What can hang from each mark:
Z_674: Z_652
Z_583: Z_652 Z_679
Z_786: Z_621 Z_652
Z_652: Z_583 Z_674 Z_786
Z_416: Z_602 Z_652 Z_679
Z_679: Z_583

Each row was made from one small tree. Brackets hold a mark, then the marks that hang from it, in the order of their numbers. Every link used is in the known rows. Write each row's tree.
Known rows:
{Z_416 Z_602}: [-36.4  24.4  13.8  10.8  21.2  11.6  -3.5   8.2 -20.0 -19.4  -0.9  -7.6
   7.9   5.2   6.0  10.8 -19.5]
{Z_416 Z_602 {Z_652 Z_786} Z_679}: [-50.0  33.8  14.4  18.2  12.1  38.6 -38.0   2.8 -17.6 -19.9   3.1 -10.3
  10.3  19.9  20.3   7.3 -13.9]
{Z_786 Z_621 {Z_652 {Z_583 Z_679}}}: [-36.4  30.2  28.8  16.0  28.8  -6.5 -15.3  10.0 -30.8 -23.2 -13.0  -7.0
   9.9   2.2   6.9   7.3   2.9]
{Z_583 Z_679}: [-32.6  25.0  30.5   4.8  33.5  -8.0  -7.2  11.9 -28.7 -10.0  -4.7   0.1
   4.0   5.3   6.9  19.1 -11.6]
{Z_416 Z_602 {Z_679 Z_583}}: [-42.6  26.0  22.5  13.5  27.1  25.0  -8.7   9.8 -11.9 -12.7 -10.6 -12.0
   3.6   0.3   5.8  -0.2 -24.3]
{Z_583 {Z_652 Z_674 {Z_786 Z_621}} Z_679}: [-43.5  35.0  23.1   8.5  27.8 -18.1 -52.1  13.6 -44.7 -12.1  -3.3 -18.4
   6.1  -8.9   8.6  24.6  -5.5]
{Z_652 Z_674}: [-37.1  25.1  17.1  11.8  27.8   1.8 -22.3   6.5 -33.7  -7.1   0.7  -2.1
   7.3   1.5  10.5  10.7 -23.4]
{Z_652 Z_674 {Z_786 Z_621}}: [-40.9  28.1  20.9  19.3  24.3   5.0 -45.5   3.2 -43.1 -15.2   0.7  -7.5
  11.6  -1.0  17.1   8.2 -13.5]
{Z_786 Z_621 {Z_652 Z_674}}: [-34.6  28.3  11.9  22.7  26.2  -4.8 -18.3   2.1 -37.4 -28.4  -5.0 -13.4
   9.4  -1.6   9.7   0.0  -4.8]
{Z_652 Z_583 Z_786}: [-42.5  27.9  25.2   7.0  25.3  19.7 -39.8   3.6 -32.0  -3.1   3.5   6.8
  10.3   4.0  11.8   7.5 -16.7]
{Z_416 Z_602 {Z_679 {Z_583 Z_652}}}: [-45.1  30.7  12.4   4.2  26.9  15.9 -14.2  13.3 -12.9 -10.5 -13.3 -18.8
  -0.8  -6.6  -6.0   6.1 -18.1]
{Z_786 Z_621 {Z_652 {Z_583 Z_679} Z_674}}: [-41.0  31.9  27.7  21.4  26.6 -10.2 -31.7  11.2 -35.7 -19.1 -10.8 -11.5
  11.4  -3.3  12.1  10.4  -5.8]
{Z_679 {Z_583 {Z_652 Z_674 {Z_786 Z_621}}}}: [-45.6  32.6  13.4  11.6  31.4  -2.6 -52.2   7.7 -40.0  -6.0  -9.0 -18.7
   4.2 -22.5  -0.8   5.6 -14.0]
{Z_652 {Z_583 Z_679} Z_674 {Z_786 Z_621}}: [-46.5  32.6  36.8  18.0  24.9   0.3 -60.0  12.7 -42.7  -7.8  -3.1  -7.1
  13.8  -3.2  20.1  18.4 -14.3]
{Z_416 Z_652 Z_679}: [-41.2  29.7  16.4  13.6  22.0  28.0 -14.9   4.2 -21.6 -13.8  -5.1   0.9
   6.4  21.5  16.7   4.4 -10.4]
{Z_416 Z_602 {Z_652 Z_674} Z_679}: [-50.6  32.0   9.9  24.7  11.9  29.9 -33.0   8.6 -17.9 -17.0  -2.1 -15.8
  10.3  16.0  21.0   9.1 -24.2]
{Z_674 {Z_652 {Z_583 Z_679} {Z_786 Z_621}}}: [-38.4  36.6  28.0   4.6  22.1   5.4 -39.5  10.4 -36.5 -19.9  -5.7   4.3
  10.6   7.6  16.7  14.4  -5.9]
{Z_583 Z_652 Z_679}: [-35.0  30.3  21.2  -4.8  33.0 -17.8 -10.0  14.8 -30.5  -7.2  -7.1  -6.7
  -1.0  -1.6  -3.6  24.9  -6.5]

Which tree is each row?
[-46.8  31.6  36.7  10.0  26.8   1.7 -59.4  11.7 -37.0   3.1   2.5  -1.7
  10.2  -1.4  17.8  21.6 -22.4] -> {Z_652 {Z_583 Z_679} Z_674 Z_786}
[-40.6  30.7  15.5   5.7  33.8   0.8 -34.2   6.2 -34.4 -10.3 -11.9 -12.3
   1.7 -18.1  -6.0   2.5  -5.5] -> {Z_679 {Z_583 {Z_652 {Z_786 Z_621}}}}
[-40.8  31.3  27.5  14.1  28.7  -8.4 -33.1  10.9 -31.7  -8.7  -4.8  -6.6
   7.6  -2.7   9.0  13.3 -14.6] -> {Z_786 {Z_652 {Z_583 Z_679} Z_674}}
[-56.7  37.3  22.6  22.5  11.5  16.9 -66.8  12.7 -26.2  -5.0   1.3 -14.2
  14.3   2.6  20.4  22.5 -24.3] -> {Z_416 Z_602 {Z_652 {Z_583 Z_679} Z_674 Z_786}}
[-47.3  31.5  20.6  15.1  18.7  36.6 -26.8   6.5 -19.7  -6.1  -7.5   5.1
  10.0  21.6  19.0   4.2 -15.2] -> {Z_416 {Z_652 Z_583} Z_679}
[-38.9  34.9  14.6   6.0  18.3  19.6 -38.1   3.0 -36.4 -20.1  -1.7   7.8
  12.5   9.0  15.1   2.0  -9.6] -> {Z_674 {Z_652 Z_583 {Z_786 Z_621}}}
[-39.2  35.7  27.5  -4.2  24.6   7.7 -39.9   9.2 -31.8  -9.1   0.3   9.6
   6.7   8.7  13.1  16.9 -14.8] -> {Z_674 {Z_652 {Z_583 Z_679} Z_786}}
[-54.5  34.8  12.6  24.0  11.6  34.5 -56.1   4.2 -22.3 -15.0   4.7 -14.8
  12.3  14.6  24.3   9.4 -22.5] -> {Z_416 Z_602 {Z_652 Z_674 Z_786} Z_679}
[-47.7  29.9  24.2  13.0  23.6  15.3 -58.8   5.0 -37.1   1.2   5.3   1.5
  11.8  -1.5  15.7  10.8 -25.7] -> {Z_652 Z_583 Z_674 Z_786}
[-56.3  35.3  10.9  24.5   8.2  31.0 -65.0   6.0 -25.3  -6.5   4.0 -11.4
  15.9   2.9  19.4  11.6 -28.4] -> {Z_416 Z_602 {Z_652 Z_583 Z_674 Z_786}}
[-51.5  33.3  12.1  19.2   9.7  34.7 -47.6   5.1 -21.0 -11.2   2.2  -5.5
  13.7   8.9  14.2   9.3 -18.1] -> {Z_416 Z_602 {Z_652 Z_583 Z_786}}
[-43.3  33.7  10.7  10.6  23.3  -4.5 -49.5   6.8 -43.5 -13.8  -0.5 -15.5
   8.3  -7.2   6.7  13.8  -7.6] -> {Z_583 {Z_652 Z_674 {Z_786 Z_621}}}
[-49.9  34.3  19.3   3.6  32.9  11.8 -54.4   6.7 -31.3   3.2  -3.3 -13.0
  -0.3 -10.9   3.7   6.0 -22.0] -> {Z_416 {Z_679 {Z_583 {Z_652 Z_674 Z_786}}}}
[-39.5  31.8  19.4   1.0  31.1 -21.9 -29.1  16.1 -35.4  -3.1  -3.3 -13.6
   1.2  -6.3   1.5  26.7 -15.3] -> {Z_583 {Z_652 Z_674} Z_679}
[-46.0  32.2  20.2  13.3  20.8  33.4 -38.4   0.2 -25.3 -11.8   1.0   1.1
   7.7  21.1  21.2   4.8  -9.6] -> {Z_416 {Z_652 Z_786} Z_679}
[-53.7  35.5  14.2   8.9  23.8  16.9 -54.9  10.9 -21.9  -5.0  -2.9 -24.8
   2.9 -11.9   2.4   8.5 -25.7] -> {Z_416 Z_602 {Z_679 {Z_583 {Z_652 Z_674 Z_786}}}}
[-52.0  32.6  17.2  19.6  20.2  40.1 -39.6   3.9 -13.7 -11.9  -5.7 -13.4
   5.5   5.8  12.8  -1.5 -19.1] -> {Z_416 Z_602 {Z_652 Z_786} {Z_679 Z_583}}
[-52.1  34.4  20.4  22.8  13.0  12.2 -43.5  17.5 -21.6  -7.4  -6.2 -14.3
  11.7   3.4  16.3  22.6 -26.1] -> {Z_416 Z_602 {Z_652 {Z_583 Z_679} Z_674}}
